Each row comes from the steps of one walk. Every step used is in the known rows, and no mark comes twice. Write the walk behind each row, first mark first.
Known rows:
b-d-q-m-r: [-16  48   5 -56 -20  34 -65 -37  59 -37  20  -8 -70 -28  84  -8 -13  87
  57 -49  -2 -45  11   1   1 -91  -6 -20  94  -1 -37  13 -17  -1  -3 -19
  18 -63  -1]
w-r-q-m: [ 44   5  45 -27  20  19 -76   8  26 -55  38  11  15  14  20 -22   5  20
  14 -58  10 -21 -51  61   5 -36  54 -41  55  30 -34 -42  46 -39 -34  68
  41 -52  -6]
r-w-m-d-q: [ -7  73   8 -75   5  14 -37 -20 -15   7 -19  34 -16  54  77  15 -65  64
  82 -25  -5   1 -44  35  73 -80   7 -15  22 -12 -30  45  34 -20 -25 -32
  10 -31  -9]
c-r-w-m-d-q-g: [  5  48  32 -96  14  24 -46  30  13 -65 -39  10 -45  44  83  11 -56  28
  48 -44 -16  14 -50  59  82 -57   4 -16  74 -14 -54   9  46 -54   6 -23
 -38 -36 -15]
b-d-r-w: [-12  21   8 -26   0  39  -2 -23   5 -12 -54  14 -21  39  47  28   5  83
 -24 -40 -14 -42  18 -29  56 -54 -27 -10  57   0 -12  16 -15  16  16 -12
  21  12  15]
q-c-r-w-m-d-b: [ -9 -12  38 -84  25  -4 -38  32 -19 -37   8   9 -53  12  36  29  -7  49
  57 -33 -14  65 -38  17  95 -48  12 -56  26  -4  -9   3  39  -9  -1 -53
 -30  26  22]
r-q-d: [-22  35 -33  -5   0  28 -14  13  20 -15  -4  28 -38  51  27  16   0  21
  14 -31  37 -23 -17  -7  30 -14  34 -21  11 -30   5 -14  69 -26 -23  13
  -4 -43   5]
w-m-r-q: [-23  28  44 -57  15  -4 -90  11  23  -3  39  60   3  34   1 -15 -24  31
  55 -49  39 -31 -65  44  44 -92  45   5   0  -3  24   7  19 -38 -56   5
  33 -60  13]
m-r-q-d-b: [-57  51  -7 -52   2  33 -63  39  13 -39   4  37 -49  22  18  26  38  22
  44 -20  54  -3 -55 -17  49 -51  19 -30  -4 -27  30   7  83  13 -20 -81
  12 -54  38]
m-d-q: [-31  66 -23 -34   2  27 -14 -19   6  20 -17  23 -60  21  85  14 -45  39
  80 -20 -16 -30 -31   5  54 -58  -2  -8  28 -29 -38  15  38 -19  -9 -40
   9 -43  -7]
b-d: [-17  13 -13   3   0   4  -5 -14  24  31  -9  11 -36   7  33  23 -43  53
  38 -45 -17 -66   8 -39  14 -65 -14 -22  37   0 -11  16 -35 -21   3  41
   3   2  -2]
r-w-m: [ 16  18  29 -27  -7 -15 -17   3  -7 -11   0  14  34  33   6  25 -40  54
  32 -42  19  11 -23  26  52 -67  14 -14  17   8  -8  32 -16 -24  -7  39
  11  15   3]
d-m-q: [ 24  45   4  -8 -36  39 -28  26  14  56  -5 -16 -19  -1  39 -18   0  38
  48 -70 -11 -21 -10  21  16 -28  31  21  -6  -2  19  20  15 -32 -23 -49
  43  19 -23]
c-q-d: [-59  18 -44  -3  -6   3 -12  38  46 -41 -27 -14 -68   9  44  24   1  63
  32 -73  40 -22  11  10  39  14  39 -31  51 -61   2 -18  21 -34   1  -6
   3 -54   5]
d-r-w-m-q-c: [ -6  19  49 -35 -37  28 -50 -18   3 -23  30  19 -32  68  36  10   9  58
  17 -51  13   1  11  53  95 -23  31  -9  53  -9  36   9   3 -22 -40 -59
  35  43  14]
m-d-q-c-r: [ -24    2    3  -58   22   39  -20    2   30  -18    5    6 -111    0
   88   11  -30   25   46  -32  -51  -13  -12   26   59  -32   21  -28
   75  -25  -41  -49   35  -26    5  -61  -37  -27   -5]
q-m-r: [-10   0  27 -35 -28  13 -33   1  50 -74  37  -6 -29 -40  36 -14   7  60
  38 -57  35  22  -8  15  14 -61  12 -19  45 -10 -22  -3  -5 -17  -9  17
  22 -35  12]
c-r-q-m-d: [ 24   6  11 -59  18  23 -53  18  47 -50   1  20 -61  10  79 -43 -32  15
  14 -57  -8  25 -43  30  30 -18  38 -33  34 -23 -59 -57  70 -37  -9  32
   2 -70 -13]
d-r-w: [ -8  19  22 -23  -8  45  13   2  -1 -47 -38   7  -3  43  35  27  24  58
 -31 -31  12   5  -1  11  68 -33  -4  -4  40  -3 -11   0  12  21  18 -16
  33  23  17]
g-q-c: [-11  -8 -20  15 -10  -1  11 -23  25  -5  67  18 -36   5 -37  12  16  69
  49 -33  20 -12  37   8  24  23  51 -11  64 -21 -21 -27 -28 -51 -19  16
 -16  28  18]
r-w: [ 23  22  19 -14  -8  11  22   6   3 -18 -22 -11  24  23  13  16 -16  26
  -9 -20   7   9 -25   4  45 -41  10 -21  42  -3 -11  11  -8   5   7  26
  12  19   4]
g-q-m-r: [ -5  -4 -11 -32 -29   1 -30 -15  68 -76  60  11 -24 -32  -1 -36   9 101
  61 -51  40  27  16  22  -1 -21  47   4  61 -13 -46  -2 -29 -49 -14  22
  16 -36  11]
q-c-r: [ -3 -47  31 -10  18  14  -6  27  39 -44  27 -16 -62 -24  18  21   1  17
  -7 -54 -21  -7   3  17  42 -19  28 -35  67  -7 -21 -57 -11 -32  18  10
 -35  21   1]
q-m: [ 20   2   8   1 -31  18 -11 -12  38 -42  24 -22 -19 -21  35  13   0  61
  36 -55  30  18  17   8   8 -29   3 -29  43  -5 -43 -13  -1 -21  13  54
  16   0   1]
r-w-m-q: [ 26  52  27 -31 -30  -5 -43   0   4  18  16   4  29  49  30  -5 -59  24
  38 -40  15  -4 -30  42  58 -54  30   3  23  -5  24  38 -11 -34 -38   3
  38  17 -15]
c-q-m: [  4  15   3 -12 -21   4 -31  19  51 -44   8 -40 -41 -30  54  -6  17  59
  19 -89  47   6  10  34  20  12  36 -18  85 -44 -31 -33  -8 -23   2  39
  32 -39   1]

Write each row's walk:
[  0  19  18 -75  21  39 -10  -5  20 -49 -15  -4 -75  18  85   4 -26  20
   3 -14 -60  22 -21  28  76 -33  20 -41  91 -18 -37 -30  31  -6   7 -60
 -36 -16  -7] : m-d-q-c-r-w
[-11  18 -14 -17 -23   6 -11 -13  38 -30   8   1 -55  -7  75  -1 -35  62
  79 -46   9  42  -3   2  29 -33  -3 -35  23 -22 -55  -1  30 -38  -5  42
   5 -29   8] : q-m-d
[ 19  -3  51 -64  16  30 -41   2   3 -52  18   0 -37  19  42  22 -13  46
   3 -40 -17   0  -6  66  69 -49  42 -30  91  17 -23 -21  -5 -14   3 -34
 -31  18 -20] : d-q-c-r-w-m
[-27   7  53 -51   5  -9 -91  -6  19 -16  80  44 -36  30 -21  -6   8  28
  59 -39  30 -23 -48  49  52 -64  53 -20  25  -8  35 -13  14 -40 -67  -8
  11 -36  32] : w-m-r-q-c
[-12  30   8 -51   1 -24 -23  -4  -9   2 -12  33   3  54  37  13 -71  61
  70 -31  -2  30 -38  18  72 -69   4 -29   1 -11  -8  50  18 -35 -31  24
   4  -8   6] : r-w-m-d
[ -9  50  39 -14 -15  67 -33  26  18 -46 -22  24 -34  67  11  24  52   4
  -9 -60  46 -50 -26  22  72   1   3  18  48 -33 -19 -34  68 -20  -9   8
  13 -16  33] : d-r-q-g
[  8  37  28 -62  28  17 -89  25  -1 -26  19  27 -20  25  51  -8   5  30
  76 -40   6  18 -89  32  37 -47  30 -53  21  15 -34 -20  99 -13 -36  -8
  42 -52  22] : w-r-q-m-d-b
[ 19  14  40 -58 -32  13 -19  -7  37 -99  12 -22   9 -13  30 -22   9  54
  -4 -30  26  57 -21  21  34 -65   7 -28  58  -1 -23   7  -4   7   0  17
  19 -26  25] : q-m-r-w
[ 19  54  39 -78 -28  44 -32 -21  35 -85  -1 -22 -15 -13  67 -12  19  61
   7 -19  20  28 -20  39  37 -70  10 -16  87  -5 -38   7   2  27   3 -33
  22 -46   4] : d-q-m-r-w
[-10  34  19  -5   5  56 -33  12  12  -5 -18  44 -25  51  33  13  33  25
 -16 -45  31 -46 -22  13  57 -25  23  12  22 -17  -6 -33  55   0  -9 -21
  49 -20  11] : d-r-q
[-39  45 -17 -31   1   9 -14  29 -11  26 -14  19 -45   3  48  40 -14  40
  88 -25   5  17 -38 -34  59 -54 -19 -23 -15 -21  -7  22  46   1   6 -40
  17   1  28] : m-d-b
[ 13  18  36 -23  44   7 -60  19  10  -8  21  39  28  40   6  -7 -14 -10
  16 -42 -11 -64 -78  46  20 -54  56 -29  34  22   1 -27  37 -36 -43  36
  39 -38  -7] : w-r-q
[-63  45   5 -62   2  10 -92  41   1 -28  25  55 -41  33  14  28  18  50
  89 -40  72   2 -52   9  55 -74  27 -24 -20 -12  37  27  78 -10 -39 -72
  10 -60  29] : w-m-r-q-d-b
[ 25 -39  20 -42  16 -15 -18  -3  25 -62  48  23  -5   6 -24  -9 -16  83
  11 -51   1  28  15  49  50   1  75 -16  73   5 -26 -24 -33 -62  -4  14
 -42  28  -8] : g-q-c-r-w-m
[ 15  16  11 -55 -26  -1 -12 -23  53 -99  38   3  10 -13  -3 -46  12  99
  20 -27  36  57   5  27   9 -15  44   0  70  -6 -44   4 -25 -23  -9  14
  13 -33  23] : g-q-m-r-w
[ -9  26  33 -48  -8  -1  -1   7  23 -47  -7   5  10   5  16  -7 -11  29
  -8 -15   8  13 -45  13  45 -80   8 -10  37  -2  14  24 -15  14 -11  -4
  21 -22  25] : m-r-w
[-62   9   1 -41   5  12 -40  -5  -2  -2 -10  62 -54  49  64  21 -38  97
  98 -70   7  -9  -9  22  83 -60  -4  -4 -10 -18 -15  24  43 -49 -26 -25
  27 -15  15] : w-m-d-r
[ -4  32   1 -71 -10  15 -59  63  13 -50 -22  -1 -30  29  60  22 -31  49
  29 -49  24  39 -23  28  78 -28  31 -30  18  -4  18  20  50 -22  -2 -83
   2  10 -17] : c-r-w-m-q-d-b
[  4  16  23   4  -1  24 -28  -7  11   9  48  15 -32  36  -9  16  26  -4
   7 -25  14 -34 -28  11  43 -11  36 -24  46 -23   5 -39  28 -12 -33  20
   0   0  24] : r-q-c
[  5  -9  58 -11  42   6 -65   5   9 -17  66  29  -6  37 -11  -3  17  -9
  17 -36 -20 -55 -55  52  32 -33  67 -47  61  15  10 -49  30 -30 -49  26
  15 -16  20] : w-r-q-c
[ 38 -10  28 -35  19  16  14  33  22 -55 -37  -8   4  -1  33   8 -25  20
 -52 -39 -14  19 -24   8  51 -39  21 -18  52   7 -22 -23  -6   3  34  18
  -9   4 -17] : c-r-w
[-41  35  -9 -30  -5  32 -16 -34   7  15  24   9 -94  20  66  32 -13  42
  82  -9 -26 -19  -4  10  62 -43   1 -28  60 -36 -23  -7  37 -21 -23 -51
 -21 -13  14] : m-d-q-c
[-35   5  36 -36   4 -21 -50  16  28 -22  37  34 -17   3   7   6 -30  61
  86 -56  31 -12 -36  29  39 -98  20  -5   8   2  21  31 -24 -47 -33   4
  19 -29  13] : w-m-r
[ -9  65  29 -44 -33  21 -67  -3  24 -20 -26   8 -31  84  47  18 -24  61
  44 -70   9 -55   5  19  77 -45 -13  12  72 -15  16  42   2 -51 -24 -16
  22  20  17] : b-d-r-w-m-q-g
[ 50   4  24 -51  -7  37 -35  10  29  12 -13 -38 -57   0  48 -36  -3  42
 -17 -61 -77 -12  22   8  23 -27  40 -20  63  17  11  -5 -21  -9  -9 -53
 -16  42 -27] : b-d-m-q-c-r-w
[-20  39  33 -45  18  19 -49  15  34 -16  17  41 -13  25  12 -17  -1   1
  13 -32  22 -39 -69  15  34 -68  35   4  20 -18  22  -5  25  -8 -36  -5
  29 -63  22] : m-r-q
[ 16  51   9 -18 -31  50 -30 -24  25 -31  21 -25 -39 -17  69  19   9  59
  40 -50  27 -11  16  29  14 -38   4 -15  70  -2 -61 -10  18  -7  18   1
  16 -19 -20] : d-q-m
[  5  63  -3 -46 -13  29 -59   7   0   1   9  13 -48  25  54   3  22  30
  63 -31  41  39 -51  -6  45 -21  -1 -31   4 -20 -35 -13  96   7 -14 -16
  32 -37  26] : r-q-m-d-b
[-34  81  -4 -39 -17  37 -20   9  21 -13 -26  -1 -75  41  72  30 -28  16
  88 -31   0 -30 -33  15  60 -39 -28  -4  61 -45 -44   8  54 -42   0 -16
 -22 -28  15] : m-d-q-g
[ -9  17  25  -9 -35 -11 -62  -9  21  25  76   2 -38  23  14  12 -30  29
  84 -54   8 -26   1  42  50 -36  44 -15  39 -13  40   5 -10 -67 -53  -4
  12  33   4] : w-m-q-c
